Known rows, with every way that one mark hangs from another:
mudib{vepo zutu{nufin{tefa{lagot matu{zotolug}}}}}: [ -3   8  29  -7 -12  -8   3  -6  30 -10  50  -5 -13  15 -19  -7  -9 -28
  -3   8  -3   6 -14  32]
zotolug{matu{tefa{lafu lagot nufin{vepo zutu}}}}: [-22  -4 -34  -6  34   3  29   8 -37  -2  -7  25  23   6 -20 -13 -35  14
  36 -14  49  22   5  17]
nufin{vepo zutu{mudib}}: [ -7  24  56  -4  16 -23 -31  18  34  -8 -25 -42   7  51  42   1 -46  30
  -3 -22   7 -29  -3 -26]
lagot{tefa{lafu nufin}}: [ 23 -48 -30  -7   5  -2  31 -10   3  18  13  14   4 -17  -2  48   2  14
   5  -3 -21 -13  15 -68]
vepo{mudib{zutu} nufin}: [ 38 -11 115  16 -14 -35 -92 -15  29  40  24  -4 -24   8  27 -29  14  42
  22  -8 -81 -12  17 -32]
rugo{mudib{zutu{nufin{tefa{matu}}}}}: [ 31 -10  78  12  -3 -22   8  -9  25   3  29 -21 -38 -11  -7  41  13 -49
  -4   0 -26 -41 -11  26]
mudib{vepo zutu}: [ 33 -11 102  -1  -4 -46 -27 -25  20  11  81 -23 -25  19  43   6 -13  72
  21   3 -61 -36   4 -26]
nufin{tefa{lafu matu} zutu{mudib}}: [ 22  -1  -1   8   3  12  -1   0 -44 -15 -26 -14  -1  23  16  26 -39 -45
 -22 -13  21  -7  -6  26]
rugo{mudib{zutu{nufin}}}: [ 30  -1  85  -2   0 -47  27 -13  51   0  25 -20 -29   4   7  12  49  -3
  -1  -1 -73 -55 -12 -29]
vepo{mudib{zutu{nufin{tefa{lafu matu}}}}}: [ 42 -24  28  36 -19   1 -45  -2 -33  -1  22   9 -18 -18 -10   5  -7 -49
  -4  16 -27 -10  -9  32]
zotolug{matu{tefa{lafu}}}: [  2   8  77  34  20 -61  35 -24 -37 -15 -17  18  -2 -11 -19  10  14  45
  53  -2 -33 -11  32 -63]
zutu{mudib{vepo{nufin{tefa{lafu lagot matu{zotolug}}}}}}: [-12  27 -62 -20 -10  36 -28  -5 -14   8   0   8  -3   5 -17 -66  48  20
 -18   2  -2  46   6   2]
tefa{lafu lagot matu{zotolug} nufin}: [-39  15 -81 -28  11  31  66   0  11 -16 -40  19  18 -37 -14  14  37  10
  -1  21  16  29 -19  -8]
tefa{lafu lagot}: [  7 -15 -32 -35  11  -2  66  -8  -9 -11 -28 -10  19  -7  22  13  61  50
  -8   7 -34 -11   1 -54]
zotolug{matu{tefa{lafu nufin{vepo}}}}: [-23   2  15  24  34 -27   7   0 -20  -5 -13  31   1 -19 -32   7 -24  52
  55  -1  18   1  21 -35]
tefa{lafu lagot matu}: [  3   7 -33 -28  14  12  47   2 -17 -12 -21 -17  10 -32   8  27  51  27
   0  32 -16   3 -20 -33]
tefa{lafu lagot matu{zotolug} nufin{vepo}}: [-69  29 -98 -26  18  41  31  19   8 -12 -32   2  24 -29  -7   4  -1  37
   3  28  51  30 -23   6]
matu{tefa zotolug}: [-37  42 107  28  -6 -79  45 -31  57 -14 -38  18  10   7  -3   8   3  44
  17 -23 -29 -10  53 -57]
zutu{mudib{vepo} nufin{tefa{lafu lagot matu{zotolug}}}}: [ -7  28 -75 -13 -10  22  25   0   3 -33 -13   5   1   4 -36 -48  59 -26
 -27  10   2  24 -15   1]
zutu{mudib{vepo} nufin{tefa{lafu lagot}}}: [ 41 -17 -70 -29  -4  16  35  -5  -4 -18  -4   7  -5  20 -19 -44  78  -5
 -36 -13 -33  -2  -2 -29]
rugo{mudib}: [ -3   3  76  -7   5 -45  35 -15  34   8 -18 -30 -13   0  41  25  67  57
   7  -9 -47 -49  12 -53]
rugo{mudib{vepo zutu{nufin{tefa{matu{zotolug}}}}}}: [ -8  20  73  22 -27 -27 -12 -16  26   2  65  -9 -39   7  -3 -11   3 -17
   2   6 -13 -21  -6  47]
zutu{mudib nufin{tefa{matu}}}: [ 28  11  57   8  10 -17   1   6  46 -20 -52 -16 -23   4 -33  36  15 -57
 -16  -8 -19 -21  -4 -39]
nufin{tefa zutu}: [  8 -29  88   1  -1 -35  -1 -12   2  13 -23 -18  -2  53  43  48 -74  -8
  -9 -38  14 -27  28   9]

Rows:
[ 50 -42 -38 -22 -11   7  22 -15 -21   0  67   7  -9  16  -6 -20  18  -2
 -19   1 -37  -9  -4  22]  mudib{vepo zutu{nufin{tefa{lafu lagot}}}}
[  5  12  65  -3   6 -37  -5   5  50   3  32 -35 -22   8  14   3  13  26
   5   4 -40 -53 -17  -9]  rugo{mudib{zutu{nufin{vepo}}}}
[ 13  -5  64  37  -3 -33 -45  -2  36  14  41  28  -5 -13  11 -16 -16  42
  31 -22 -19 -15  32   3]  matu{tefa{nufin{vepo{mudib{zutu}}}}}
[-15  -9 -31  15  18   9 -15  18 -48   5  -6  34  24  -5  -9 -52   2  12
  40 -19  39  25  12  26]  zotolug{matu{tefa{lafu lagot nufin{vepo{mudib} zutu}}}}
[ 40 -15  19 -19  -7   4  15  -6  11   9  80 -24 -33 -10   0  -5  62 -19
  -9   5 -25 -23 -23  42]  rugo{mudib{vepo zutu{nufin{tefa{lagot matu}}}}}
[ 10  -5   6  15   6   6 -32  11 -26  -4  30 -18 -15  -3 -18  35 -77 -24
  -6  27  14 -15 -18  39]  mudib{zutu{nufin{tefa{lafu matu} vepo}}}
[ 15  -3  76  13   4 -29   1  -2  34  -2 -40 -14 -21  -4 -26  60 -30 -43
 -10   9  -5 -22   4 -25]  zutu{nufin{tefa{matu}}}
[ 15  -9   7  11  -2  -7  15  -6 -12  -8 -34   1 -11 -15 -29  46 -20 -42
 -17  21  -3  -9   0  -9]  zutu{nufin{tefa{lafu matu}}}
[ 16 -17  42  -4 -13  19 -80   6  -9  49 -18 -11  -3  12  17 -20 -10 -37
 -10 -18  12  26  12  36]  vepo{mudib nufin{tefa{lagot matu} zutu}}
[ -9 -12  -9   6   4 -13  -5   3  -6   0 -33  -6  -1  17 -11  21 -48  10
 -18   4  13 -17  14 -13]  zutu{nufin{tefa{lafu} vepo}}
[ 16 -15   9   5   4  -5  -9   6  35   6  39  26  10 -17   8 -32  31  37
  24 -28 -16  -2  22   8]  matu{tefa{lagot nufin{vepo{mudib{zutu}}}}}
[ 11 -29 -23  14  -2  14 -53   7 -14  11  38  13   2 -11  29 -20 -15  51
  17   4 -16 -13  -8  16]  tefa{lafu nufin{vepo{mudib{zutu}}}}
[-13  27 -68 -16   1  18  55   5  12 -45 -67   4  11  -1 -45 -14  57 -60
 -30  -2   6  22 -16 -11]  zutu{mudib nufin{tefa{lafu lagot matu{zotolug}}}}
[-42  40  20  12  -1 -20  20  -9  -5 -18 -34  -6  11 -18   5  24  -8  33
  11  35  -5   4  -2 -30]  tefa{lafu matu{zotolug}}
[ 22   0 -91 -38  19  55  46  14  -5 -17 -28   3  11 -12  -4   2  32 -41
 -25   0  14  16 -41   8]  tefa{lafu lagot matu nufin{zutu{mudib}}}
[-37  13  12  18  -6 -10  18 -12 -25 -14 -36   0   6  -3   4  36 -34   7
   1   9  24   8  17   8]  nufin{tefa{lafu matu{zotolug}}}
[ 13 -16  35  -6  -9  15 -67   2   5  40 -27  -6  -6 -15   5 -14  42   1
   2  -8 -14  21  21  -8]  vepo{mudib nufin{tefa{lagot matu}}}
[-22  -4 -28  12  -8  11  14   1  -6  12  10  13  16  -3  -8  40 -72 -43
   2  12  44  17  -6   1]  lagot{tefa{lafu matu{zotolug} nufin{zutu}}}
[  -1   -4 -111  -42   24   49   26   23    2  -10  -27   -5   26   19
   17  -22    3    9  -26  -18   31    7  -27    3]  tefa{lafu lagot nufin{vepo zutu{mudib}}}
[ 42 -24  75   6 -17 -35  -5 -22  21  16  77 -11 -42  23  15  -9  23   5
  -7 -16 -49 -48   7  17]  rugo{mudib{vepo zutu{nufin{tefa}}}}
[ -6  -7 -63   2  -3  34 -34  28 -29  -4 -30  -9  11 -22 -15 -20  26 -19
 -14  21  27  11 -10  19]  zutu{nufin{tefa{lafu lagot matu} vepo{mudib}}}
[-60  23 -92  -4  -5  50 -26  28 -18   1 -22   8  35 -10  17 -41 -20   0
   0  12  70  40 -24  59]  tefa{lafu lagot matu{zotolug} nufin{vepo{mudib} zutu}}
[-24  14 -36 -14 -24  31 -40  -9 -40  32  21   8   2  24   3 -47 -49  -3
 -17   9  37  51   9  61]  mudib{vepo{nufin{tefa{lafu lagot matu{zotolug}} zutu}}}
[-39   0 -47  13 -14  30 -42  17 -50 -13  26 -10  16   1  30 -33 -10  17
  16   7  38  22  -5  71]  nufin{tefa{lafu lagot matu{zotolug}} vepo{mudib{zutu}}}
[-33  22 -68   5   4  31 -20  28  -1  -6   6  -5  20  10  -7   5 -71 -30
   0   0  62  18 -17   2]  lagot{tefa{lafu matu{zotolug} nufin{vepo zutu{mudib}}}}
[ -7  10 -50   3  -2  22  12   9   3  -7  -4  11  14   6 -12  14 -33 -59
  -6  -5  30  18 -15 -16]  lagot{tefa{lafu matu{zotolug} nufin{zutu{mudib}}}}
[ 47 -15 -48  -3  -7  31 -26   4 -22  18  68   0  -7  -4   1   0 -23 -29
  -6   7  10   6 -17 -13]  lagot{tefa{lafu matu nufin{zutu{mudib{vepo}}}}}
[-40   4 -43 -13  -2  12  51  -6 -27 -22 -38  -2  20  -6   3  19  14   3
  -8   6  28  21   7  12]  nufin{tefa{lafu lagot matu{zotolug}}}
[ 17 -22 -26  -3 -18  42 -63   4 -56  38 -15   6   3   1  13 -33  -7 -35
 -17  -2  15  35   9  51]  vepo{mudib nufin{tefa{lafu lagot matu} zutu}}
[-52  20 -71  14 -16  10  13   6  -6  -2 -20  46  44   2   4 -67  -6  15
  -2 -25  50  37  29  40]  matu{tefa{lafu lagot nufin{vepo{mudib} zutu}} zotolug}
[-25   3  34   5   2 -18  10   0  54   9  -5   3  -2 -18 -12  59 -24  -8
  23   4  13   2   8 -53]  lagot{tefa{matu{zotolug} nufin}}
